Each row was made from one small tree. The marks that hang from a mark follow it in brackets, in the order of their numbers. Every link used is in the known rows. Write each row's tree.
In the rows, 128 means zero.
Known rows:
q_166{q_65{q_12{q_390}} q_780}: [164 130 155 104 167 111 139 167  70 163  78 144 100  90 169 112  74 140
 193  70 177 121 150 129 103 146 172 131 140 128 134  80 144  92]
q_511{q_827{q_587{q_166}}}: [151 116  87  99 158 121 156 152  96 129 102 153 143 101 131 140  98 123
 182  88 154 115 142  80 123 132 162 148 130  82 135 110 126  53]
q_511{q_341{q_166 q_178 q_364} q_827}: [141 128 120 121 152 116 110 111  95 132 109 140 121  99 134 130  92 117
 189 156 131 129 175 122 130 153 169 128 183 100  81 118 134  88]
q_178{q_827{q_341{q_364 q_390{q_12}}}}: [169 145  96  81 181 101 111 123  91 153  94 123 120  83 162 113  85 122
 152  91 126 113 190 123  96 124 175 124 140 121 138  84 115  71]
q_178{q_827{q_341{q_364}}}: [161 114 112 109 173 108 141 134 100 158  97 125 128  84 146 113  96 121
 148 117 130 113 168 124 106 112 168 144 146 102 148  89 126  89]
q_390{q_12}: [136 152 119  88 167 135 124 154  90 153  98 136 116  94 151 112  94 139
 172  70 157 105 160  88 106 138 146 129 143 101 140  84 139  65]
q_166{q_65{q_12 q_341{q_364}} q_780}: [167 124 149 103 148  81 153 135  81 177  81 117 108  65 142 116  73 123
 173 113 157 119 154 141  88 144 179 104 151 130 130  90 140 112]
q_587{q_341{q_166{q_65{q_12}} q_178} q_364}: [164 135 118 111 122  81 124 111  62 185  92 135 123  74  88 108  51 126
 182 119 147 110 187 129 110 148 200 126 152 144 149  89 143  82]
q_780{q_341{q_178}}: [120 129 103 122 173 117 128 129 108 165  85 138 115  85 141 114  99 130
 161 116 147 127 148 103 108 127 157 154 155 114 143  90 134  91]
q_166{q_780{q_341{q_178 q_390}}}: [143 131  99 118 175 105 132 123  93 169  77 140  93  91 163 125  88 129
 165 101 136 135 142 126  96 125 167 150 163 131 135  88 112  96]
q_12{q_390}: [130 140 113 104 186 143 123 166  83 142  99 152 105 103 176 113  94 138
 172  73 166 123 156  93 112 126 158 144 145 102 132  85 144  64]
q_178{q_827{q_587{q_341{q_65 q_364}}}}: [162 109  90 115 153  75 153 118 116 131 100 121 155  95 133 122  83 134
 150 122 109 114 191  93 101  98 161 150 134  92 137  91 104  95]
q_12{q_341{q_178} q_390}: [121 129 108 107 185 136 104 138  98 159  98 165  95 108 170  97  88 152
 171  99 149 127 152 106 115 130 163 152 142 119 103  68 150  69]
q_65{q_12{q_341{q_178} q_390} q_166{q_780}}: [144 123 123 110 157 130 121 154  98 172  68 171  82  94 149  77  51 143
 199  92 141 140 138 140 108 152 190 137 138 151 117  71 151  82]
q_390{q_12{q_341{q_166 q_178{q_364}}}}: [141 126  99 102 161 109  80 107  84 191  87 142 119 126 132  91  83 149
 170 130 134 119 176 111 124 152 158 138 149 125 109  64 137  54]
q_827{q_65{q_12} q_341{q_166 q_178 q_390}}: [157 140  82 144 173 107 113 120  79 160  77 139  95  74 121 100  57 118
 170 122 132 123 179 131  86 164 160 108 153 166 151  89 114  83]
q_65{q_166{q_780{q_341}}}: [139 110 110 112 156 122 160 157  92 169  67 138 124  82 148 113  86 129
 169 103 146 132 129 116  96 140 174 151 141 112 158  94 126 102]
q_780{q_341}: [124 123  99 103 178 125 142 150  98 157  85 133 128  79 156 122  99 130
 154  97 157 122 141  90 105 130 158 153 143  99 155  89 139  91]
q_827{q_65{q_12 q_166}}: [147 126 113 119 151 129 150 174  90 149  80 141 125  70 121  98  63 122
 183 102 154 114 152  95 105 162 160 112 139 124 169  96 148  93]
q_390{q_12{q_341{q_65{q_166} q_178 q_364}}}: [126 139 108 123 138 104 103 110 103 150  97 139 123  91 120  85  74 135
 190 133 116 120 199  96  98 147 169 127 149 129  87  78 129  88]
q_780{q_65{q_12{q_341} q_166}}: [138 116  97 102 152 131 131 155 104 162  81 153 122  66 123  96  65 119
 176 102 143 104 138  91 114 164 186 136 134 121 146  70 156  93]
q_166{q_65{q_12{q_341{q_364 q_390}}} q_780}: [173 126 123  93 159  84 138 136  67 174  85 137 100  80 167 118  65 125
 177 101 146 124 153 128 105 142 184 122 152 142 116  72 137 110]
q_511{q_827}: [141 132 127  95 175 146 141 161  92 132 104 140 130 100 150 129  97 125
 172  87 153 119 142  92 122 131 159 142 153  76 129 111 140  86]
q_12{q_341{q_65{q_166{q_780}} q_390}}: [156 119 101 111 161 117 140 148  81 151  87 148 112  99 160 112  64 135
 169 102 118 126 153 114  86 149 182 141 140 125 109  83 119 108]
q_166{q_780}: [151 124 131 111 161 130 159 160  84 163  93 140 102 101 157 123  94 136
 171  81 152 114 132 114 103 124 150 145 158 101 142  89 129  90]
q_65{q_12 q_166 q_341{q_178}}: [140 145 112 110 157 120 123 144 110 168  79 140 100  67 110  86  55 116
 173 122 135 132 144 133  99 158 191 106 145 141 144 101 152  88]
q_780{q_341{q_65{q_166} q_364 q_390}}: [131 136  73 125 163  95 127 130  86 130  88 126 134  71 148 118  76 104
 168 127 124 140 189  89  92 136 186 135 154 124 130 102 113 105]
q_827{q_65{q_166}}: [141 117 109 124 157 132 152 165  85 145  92 139 134  87 134 108  86 130
 170 113 151 110 156  87 104 151 150 126 141 105 157  96 132  91]
q_178{q_364{q_65{q_12{q_341{q_390}}} q_587{q_166}}}: [166  98  88  85 144 103 121 141  67 178  84 155 123  97 123 125  63 133
 181 124 162 114 147 103 143 160 198 160 106 153 114  70 135  66]
q_341{q_166{q_780} q_364{q_587}}: [141 119 113 146 143 108 144 127  69 151  82 145  97 114 132 115  93 126
 184 125 137 117 156 114 121 123 163 159 161 132 111 101  91  91]
q_12{q_341{q_166{q_780} q_364}}: [145 111 106 124 150 112 138 130  75 170  87 149 103 106 151 106  84 134
 173 118 133 121 153 120 107 132 166 145 161 118 108  79 124  87]
q_364{q_65{q_341{q_178{q_827}}} q_587{q_166}}: [160  96 124 121 139  99 125 122 110 165  88 151 129  93  90 118  91 144
 168 157 143  94 157 134 118 146 205 167 103 130  96 105 109  78]
q_364{q_587{q_166}}: [138 119 101 111 147 127 148 154  75 154 102 159 117 100 122 126  99 131
 183  96 156 104 143  92 126 137 168 170 127 117 132  98 124  64]
q_390{q_12{q_341}}: [131 136 110  73 171 136 119 147  95 164  97 146 120  95 161 104  88 153
 163  77 152 105 150  88 106 144 152 137 129 104 123  67 152  70]

Which tree is each row?
[164 151 102 122 167 102 111 122  87 174  70 144  70  86 130 103  48 118
 173 109 125 132 152 161  84 158 192 106 163 163 124  99 120  83] -> q_65{q_12 q_341{q_166{q_780} q_178 q_390}}
[143 168  94  88 169 114 110 135  76 143 105 132 104  91 165 120  87 119
 174  78 145 117 184  88 108 126 160 115 162 118 126  87 126  62] -> q_341{q_364 q_390{q_12}}
[144 148 107 136 155 104 115 123  84 145 105 136  99  92 138 124  90 115
 176 141 148 121 179 101 123 119 171 130 170 130 103  94 109  83] -> q_341{q_178 q_364{q_65} q_390}
[147 137 101 105 164 101 127 126  86 122 121 126 117  82 173 147  84 117
 168 121 133 121 189  97  99 142 160 121 172 109  97  97 132 102] -> q_511{q_341{q_65 q_364 q_390}}
[156 145 108  91 172 117 125 154  93 153  84 131 105  62 142 121  58 121
 157 106 162 117 147 116  96 156 191 105 130 137 132  94 140  87] -> q_364{q_65{q_12 q_341{q_390}}}
[133 138  96  92 167 132 103 139  83 165  88 152 120 104 146  96  81 149
 167  94 143 107 163  98 106 159 161 136 132 116 116  74 140  62] -> q_390{q_12{q_341{q_166}}}
[135 130 121 114 151 110 127 118 102 152 116 134 105  87 151 129  97 124
 176 140 141 121 164 113 122 134 152 128 180 108 106  93 146  91] -> q_511{q_341{q_178 q_364}}
[156  96 111 138 167 110 118 105  78 164  87 122 143 111 118 115  93 131
 166 156 137 127 181 122 113 152 144 130 155 111 132  96 113  82] -> q_511{q_827{q_65 q_341{q_166 q_178{q_364}}}}
[140 125 124 123 139 131 144 169  91 142  72 147 121  78 104 103  65 123
 191 130 163 114 137  97 136 156 188 147 116 144 135 103 123  99] -> q_364{q_65{q_12 q_166} q_587}
[155 101  82 113 155  86 118 102  73 175  95 138 119 104 119 129  87 136
 163 145 141 114 172 115 110 153 169 136 130 147 120  89 111  65] -> q_827{q_65{q_341{q_178{q_364{q_587{q_166}}} q_390}}}
[158 104 121 106 133 117 126 143  67 167  71 166 102  86 137 104  46 146
 196  90 177 108 161 120 106 154 205 140 128 146 107  71 147  69] -> q_587{q_364{q_65{q_12{q_341{q_166{q_780}} q_390}}}}
[171 127 156 108 153 105 157 162  74 174  81 132 109  83 145 119  77 131
 184  87 164 112 139 127 104 146 165 129 148 122 147  86 140 107] -> q_166{q_65{q_12} q_780}
[146 128 103 135 163 110 101 121  76 179  92 137 114 127 123 106  91 126
 169 142 136 127 171 115 132 134 156 142 174 117 133  89 125  65] -> q_341{q_166 q_178{q_364}}
[175 132  83  81 152  77 127 118 105 140  90 123 147  89 145 126  77 139
 153 114 133 108 191  96 112 114 178 130 115 115 131  80  93  66] -> q_178{q_827{q_587{q_341{q_364{q_65} q_390{q_12}}}}}
[139 135  72  91 142  90 110 101  81 149 100 139 115  71 124 132  93 117
 179  99 144  91 188  90  98 154 191 130 127 140 102  83 106  53] -> q_780{q_65{q_341{q_364{q_587{q_166}} q_390{q_12}}}}
[154 156  96 115 165 119 125 163  85 132  88 141 113  75 132 107  47 106
 184  91 129 129 172 102  97 157 188 118 149 136 142 103 133  97] -> q_341{q_65{q_12 q_166} q_390}
[146 102 110 121 155 104 125 122  94 179  87 121 134  97 120 101  81 134
 155 161 138 124 166 117 102 153 159 110 146 120 144  89 136  86] -> q_827{q_65{q_166 q_341{q_178{q_364}}}}
[168 136  94  79 120 110 143 153  67 160  89 136 127  53 108 121  33 114
 177  98 155 117 167 107 110 146 221 118 127 141 164  91 143  78] -> q_587{q_341{q_390} q_364{q_65{q_12 q_166}}}
[170 119  84  78 114 103 149 140  51 169 116 144 135  69 113 150  66 127
 173  87 165  99 177 100 105 134 208 143 125 119 144  86 133  49] -> q_587{q_166 q_341{q_390} q_364{q_65}}
[146 155  86 111 159 101 116 123  78 136  95 120 123  71 143 106  70 113
 174 106 121 128 208 103  77 146 173 109 142 138 126  89 105  83] -> q_827{q_341{q_65{q_166} q_364 q_390{q_12}}}
[150 136  98 100 166 123 127 155  86 149  87 132 121  75 142 118  70 121
 151 133 152 122 150 113  96 156 199 112 125 126 125 103 123  87] -> q_364{q_65{q_166 q_341{q_390}}}
[171  98  94  97 180  94 136 136 110 159  87 129 149 126 152 123  98 133
 141 120 136 113 150  94 136 106 152 153 139  85 161  87 124  69] -> q_178{q_364 q_827{q_587}}
[153 132 103  90 171 127 124 159  89 156  86 149 107  75 152 115  59 131
 166 102 160 115 140 100 115 153 185 131 127 136 121  75 148  90] -> q_364{q_65{q_12{q_341{q_390}}}}
[137 139 125 118 156 124 106 151 105 154  72 149 101  68 122  85  53 130
 185 131 163 133 160 132 102 164 205 110 123 152 115  93 144  77] -> q_364{q_65{q_12{q_390} q_166 q_341{q_178}}}
[140 158  93 125 170 106 113 121  84 148 108 140  89  98 151 119  90 110
 172 116 131 130 174 104 118 113 164 128 184 127 119  95 120  78] -> q_341{q_178 q_364 q_390}
[159 127 148 100 161  88 135 141  76 166  79 128  99  72 167 108  71 132
 182  96 169 129 165 142  87 144 186 106 142 136 116  83 144  95] -> q_166{q_65{q_12{q_390} q_341{q_364}} q_780}
[148 126  71 111 133  82 144 135  89 135  97 146 128  73 126 116  57 127
 198  78 144 131 200  91  94 127 176 135 122 130 135  78 129  51] -> q_827{q_587{q_166 q_341{q_65{q_12{q_390}} q_364}}}
[146 138 119 137 151 111 108 128 101 166  75 138 102  74  96  96  60 126
 173 148 152 117 162 134 101 166 189 112 141 148 115 101 131  84] -> q_364{q_65{q_12 q_341{q_166 q_178}}}
[152 142  94 116 166 109 119 136  99 156  78 137 102  63 122  96  47 116
 168 125 133 127 162 126  84 171 183  88 143 157 146 100 136  92] -> q_827{q_65{q_12 q_166 q_341{q_178 q_390}}}
[128 123 114 129 166 118 120 122 106 153 104 146 114 101 137 105  85 145
 166 121 127 114 166  97 100 134 154 151 151 113  97  78 136 101] -> q_12{q_341{q_65 q_178}}
[157 153  96  99 161  96 109 114  70 162  82 129  92  92 156 112  73 125
 169  97 131 122 182 134  77 147 179 100 157 139 108  93 106  66] -> q_65{q_341{q_166{q_780} q_364 q_390{q_12}}}
[157 115  94 112 158 107 155 157  86 159  54 137 117  60 147 112  54 121
 178  94 147 131 144 117  84 165 177 121 137 146 172  91 127 109] -> q_827{q_65{q_12 q_166{q_780{q_341{q_390}}}}}
[147 106  68 141 162  84 153 115 106 150  58 140 121  88 147 118  80 131
 165 133 131 133 148 103  88 138 153 133 142 143 153  91  88  98] -> q_827{q_65{q_166{q_780{q_341{q_178 q_390}}}} q_587}
[154 125 107 112 182 120  80 137 107 163  72 174 101 108 138  75  54 143
 178 110 127 123 170 140 120 152 200 150 134 140 108  80 149  68] -> q_65{q_12{q_341{q_166 q_178{q_827}} q_390}}
[176  82 102  78 139  97 142 137  79 187  97 139 154 115 113 127  88 145
 160 116 130 109 160 123 138 126 190 186 108 103 151  83 124  64] -> q_178{q_364{q_587{q_166 q_341}} q_827}
[157 114 103 110 158  95 121 111  82 180  73 135  97 116 137 112  73 129
 162 150 121 141 140 146 116 138 190 138 145 155 119  95 100  91] -> q_65{q_166{q_780} q_341{q_178{q_364{q_587}} q_390}}
[139 120 111 106 147 104  94 114  96 174  91 134 136 112 124  89  73 147
 178 135 121 122 187 101 111 155 163 135 139 122 103  67 137  80] -> q_390{q_12{q_341{q_65{q_166} q_178{q_364}}}}
[155  84 114 137 121  92 138 105  80 189  91 147 112 116 102 133 108 132
 196 126 144  97 153 114 132 135 166 180 150 127 119  72 100  70] -> q_341{q_178{q_364{q_587{q_166{q_780{q_65}}}}}}
[145 119  94  84 167 121 161 143 105 131  98 133 148  97 145 135  89 136
 156  93 141 127 139  86 118 115 154 144 130  79 149 100 122  78] -> q_511{q_827{q_587{q_341}}}
[147 109 124 121 147 114 135 124 112 181  80 153  90  79 127 104  74 134
 185  98 139 101 134 119 105 146 168 145 156 133 122  59 141 101] -> q_166{q_780{q_65{q_12{q_341{q_178}}}}}
[149 103 105 118 138 108 144 134  75 151  78 151 109  99 146 116  74 133
 178 149 139 123 142 110 125 137 195 157 127 150  88  86  95 108] -> q_12{q_341{q_364{q_65{q_166{q_780}} q_587} q_390}}
[133 126  93 115 153 124 137 137  74 156  90 144 121 105 122 113  82 141
 161 117 134 118 153 107 121 134 168 166 128 124 140  94 108  82] -> q_364{q_587{q_341{q_166}}}
[147 130 128  99 159 123 137 158 102 158  83 129 115  60 126 112  66 129
 162 113 171 111 142 113  99 154 180 112 125 123 136  93 150  91] -> q_364{q_65{q_12 q_341}}
[150 117  84 164 152  80 145  91  94 164  77 135  97 102 128 108  91 122
 170 145 122 133 163 131  96 111 146 134 165 143 131  88  81  78] -> q_827{q_341{q_166{q_780} q_178 q_364} q_587}
[164 102 121 125 139 102 144 142 104 149  67 132 135  67  98  96  65 115
 175 157 138 115 161 129 127 141 205 148 109 150 137 101 109 108] -> q_178{q_827{q_341{q_364{q_65{q_12 q_166} q_587}}}}
